Each row was made from one path, in order. Every step used is in the known rows, and no mark comes twice. Write each row's path.
In the rows, 128 means zero.
Known rows:
sarud fizuk fomit: [127 167 119 103 127 128 131 166 136 124 118 141 165 137 140  93 169 126
 144 116 154  85 162 154  80]
sarud fizuk fomit kopu gubovib: [159 168 112  58 162 105 108 147 121 119  73  80 137 140 194 157 145  85
 112  90 177  90 200 127  84]
sarud fizuk sufa rana: [150 194 136 152 152  99 133 170 132 189 176 112 130 154 137  89 138 152
 165 152 199 111 112 134  96]
gubovib fizuk: [ 86  77 137 140 137  99 142  82 145 155 104 154 155 127 104 122 120 170
 113 142 114 100 108 138 111]
fizuk fomit kopu: [139 154 125  43 122 153  97 148 143 146  75 154 132 128 144 116 153 116
  66 111 112 142 156 129 123]
sufa rana: [139 131 157 125 125 121 115 129 128 157 168 166 130 144 108 115 137 164
 123 128 145 150  74  75 101]
tubo kuze fizuk sarud: [ 55 138  73 200 144 114 126 139  92  79 130 136 128  99 128 146 146 130
 111 176 116 159 186  90 153]
rana gubovib fizuk fomit kopu: [135  95 154  48  88 117 107 122 151 158  70 113 150 121 129 131 108 104
  76 143 104 151 134 163 141]
fomit fizuk sufa rana gubovib: [153 179 165 116  81 129 159 148 126 160 203  60 105 117 132  91  92  95
 143 160 155 167  58 139 135]
sufa fizuk fomit kopu gubovib: [129 129 119  42 138 108 119 101 102 137  79 125  97 160 164 143 145 112
  96 113 115 132 146 101  98]
kopu sufa: [137 113 101 160 165 163 134 103 155 104 141 147 137 143 111 147 131 136
 168  79 146  94 152 162 141]
tubo kuze: [ 72 127 144 146 142 137 121 134 132  47 125 141 149 143 101 122 146 122
 119  88 156 157 131  96 132]
gubovib rana: [111  93 165 168 149 136 117 122 166 112 121 191 128 110  99 136 140 179
 105 107 138 136  83 129 119]
kuze fizuk fomit kopu gubovib rana sufa: [172  81  79 155 158 158 115 154  99  93  61 145  77  90 155 187 127 115
 114 105  94 118 185 136 111]
kopu gubovib rana sufa fizuk: [116  69 140 180 176 127 163 107 106  72 111 154  77 160 125 151 122 161
 166  93 132 125  91 152 125]
kopu sufa rana gubovib: [185 107 152 148 117 144 121 128 145 113 197 115 130 150  99 158 104 119
 183  95 169 158  96 137 150]
kuze tubo: [103 158 137 117 130 135 153 126 151 103 126 153 167 117 110 152 129 140
 124 147 149 133 113  76  90]
sarud fizuk: [110 167 131 117 152  97 133 149 148 131 135 104 165 153 130 126 134 161
 152 117 202  87 163 127  87]
rana gubovib fizuk: [102  59 168 125 105  98 153  95 157 130 112 107 160 134  99 135  91 136
 135 129 139 132 103 161 126]
fomit kopu sufa rana gubovib: [197 145 150  91 122 132  86 140 153 147 175  86 119 152 118 184  87 120
 129 109 179 178 128 109 172]
fomit fizuk sarud: [ 86 198 104 119 125 121 157 109 112 133 147 116 125  88 167 108 130 117
  83 180 100 125 125 134 164]
sufa rana gubovib fizuk: [134  72 183 131  92  89 129  99 139 167 164 121 144 136  93 131  93 155
 129 157 136 161  50 115 123]
kopu fomit fizuk: [ 92 166 135 133 107 122 131 104 131 115 134  93 158 101 152 124 121 122
 133 110  91  54 136  73 142]
sufa fizuk fomit: [ 99 124 129  84 103 132 141 120 115 143 125 183 126 155 111  81 170 152
 126 142  98 129 111 130  97]
kopu gubovib: [124  84 133 133 165 125 147  90 123  87  95 118 129 147 153 162 126 107
 151  65 155 108 130 128  90]

Which path is each row?
[147 109  89 108 144 148 100  93 144 161  86 165 137 109 124 140 135 126
  92 134  77  92 166 169 157] | gubovib fizuk fomit kopu sufa
[148 171 169 147  78 123 140 142 127 153 177  50 131 109 156 104  95  79
 170 135 117 113  77 107 168] | kopu fomit fizuk sufa rana gubovib
[176 107 145 115 121  99  90  98 151 181 158  93 127 135 104 181  74 144
 115 148 150 157 114 121 175] | fomit kopu sufa rana gubovib fizuk
[111  70 156 146 118 116 170 107 161 157 105 100 141 137 119 107  91 112
 158 139 138 130 107 222 137] | rana gubovib fizuk sufa
[121  38 118 141 143 123 152  61 107 112  62 162 142 110 150 127 150  96
 129 108  73  83 113 162  86] | kopu gubovib fizuk fomit
[137 196 136 133 111 128 150 128 111 186 196 106 101 109 137  76 124 126
 119 169 134 133  65 110 122] | fomit fizuk sufa rana
[103 107 150 167 146 137 150 136 131 108 135 185  96 158  92 113 128 200
 143 124 119 139  87 150 141] | gubovib rana sufa fizuk
[ 97 150  86 106 111 136  82 161 104  93  98 128 127 105 116 145 149 117
  76 140 116 159 212  54 117] | tubo kuze fizuk fomit kopu
[111 119  81 180 141 131 155 141 131 168 121 123 106 117 118 115 122 155
 164 149 145 101 176 151  87] | kuze fizuk sufa
[137  68 132 163 152 155 163 116  97  66  99 189  85 143 139 121 157 125
 158  90  80 126  91 176 118] | kopu gubovib rana sufa fizuk fomit
[132 194 141 168 109 127 130 129 113 175 173 100 125 102 164  89 127 115
 146 149  97  77  86  80 152] | kopu fomit fizuk sufa rana
[168 125 120 168 150 148 113 109 134 135 187 164 123 141 101 142 135 155
 160 109 143 125 102 110 135] | kopu sufa rana
[ 74 123  86 206 143 134 139 151 115  95 125 113 118 119 103 119 134 128
 159 139 152 139 180 116 114] | tubo kuze fizuk sufa
[104 182 122 124 124 143 171 124 133 151 140  91 119 111 144  82 118 111
 125 143 131 103 117 161 124] | fomit fizuk sufa
[ 82 192 109 157 126 122 135 105 116 122 129 106 146  85 192 120 134 100
 109 159  56  70 142 105 197] | kopu fomit fizuk sarud
[143 202 118  43 133 116  95 176 143 153  96 112 153 139 161 122 150 128
  88 127 165 107 195 128 102] | sarud fizuk fomit kopu
[ 86 155  98 133 152 130 173 137  98 128 128 153 101 168 147 100 135 153
 144 164  92 145 139 181 179] | rana sufa fizuk sarud
[ 98 129 120 116 136 132 168 135 111 121 135 142 110 190 107 102 121 175
 165 118 130 127 130 152 126] | rana sufa fizuk
[ 98 174 125 155 125 139 153 116 133 141 121  81 140 107 170  95 124  99
 154 123  92  49 135 133 156] | kopu fomit fizuk sufa
[126 123 136 193  97 120 127 176 107 109 185  79 109 125  93 127 105 107
 174 154 174 200 124  92 125] | tubo kuze fizuk sufa rana gubovib
[155  68 175 110  68 116 129 116 121 161 146 158 149 117 105 100 129 120
 127 158  92 163  51 142 115] | sufa rana gubovib fizuk fomit
[ 72 114  97 182 129 117 117 138 109  71 136 120 133 118  87 147 133 154
 137 130 152 141 180  57  99] | tubo kuze fizuk
[132 140 133  90 130 154 111 165 127 133  97 189  85 147 120 109 149 166
  80 140  84 158 118 151 159] | gubovib rana sufa fizuk fomit kopu
[155 115 187 104  93 118 126 147 141 132 175 113 133 150 108 133 108 130
 147 115 168 184  70 108 117] | sufa rana gubovib
[216 144 139  75 103 163  84 154 141 141 156 124 120 134 128 151 122  88
 121 110 133 178 125 138 167] | fizuk fomit kopu sufa rana gubovib
[124  54 157 106  82 128 147 110 144 126  95 143 163 118 110 108 128 104
 130 131  85 134 100 191 118] | rana gubovib fizuk fomit
[118 113 126  64 121 120 103 106 140 177  64 160 145 112 133 116 138 137
  52 154  78 117 139 138 127] | gubovib fizuk fomit kopu
[160 156  64 155 123 145  58 155  93 112 168 146 109 102 102 161 152 126
 106 149 116 164 183  36 144] | tubo kuze fizuk fomit kopu sufa rana
[138 122 131  73 175 113 110 104 133 115  69  87 115 152 166 185 108 108
  96  76 165 125 160 101 111] | fomit kopu gubovib
[182  66 138 153  92 144 126 102 133 142 168 160 148 113  99 123 126 109
 161 141  88 135  77 171 147] | kopu sufa rana gubovib fizuk fomit
[179 142 118 125 183 140 114 176 123  76  69 121 114 125 183 161 140  97
 118  79 153  98 176 175 125] | sarud fizuk fomit kopu gubovib rana sufa
[129 142  50 150 136 161  81 148 109  77 117 132 126 101 107 168 148 109
 113 121 113 133 236  91 149] | tubo kuze fizuk fomit kopu sufa
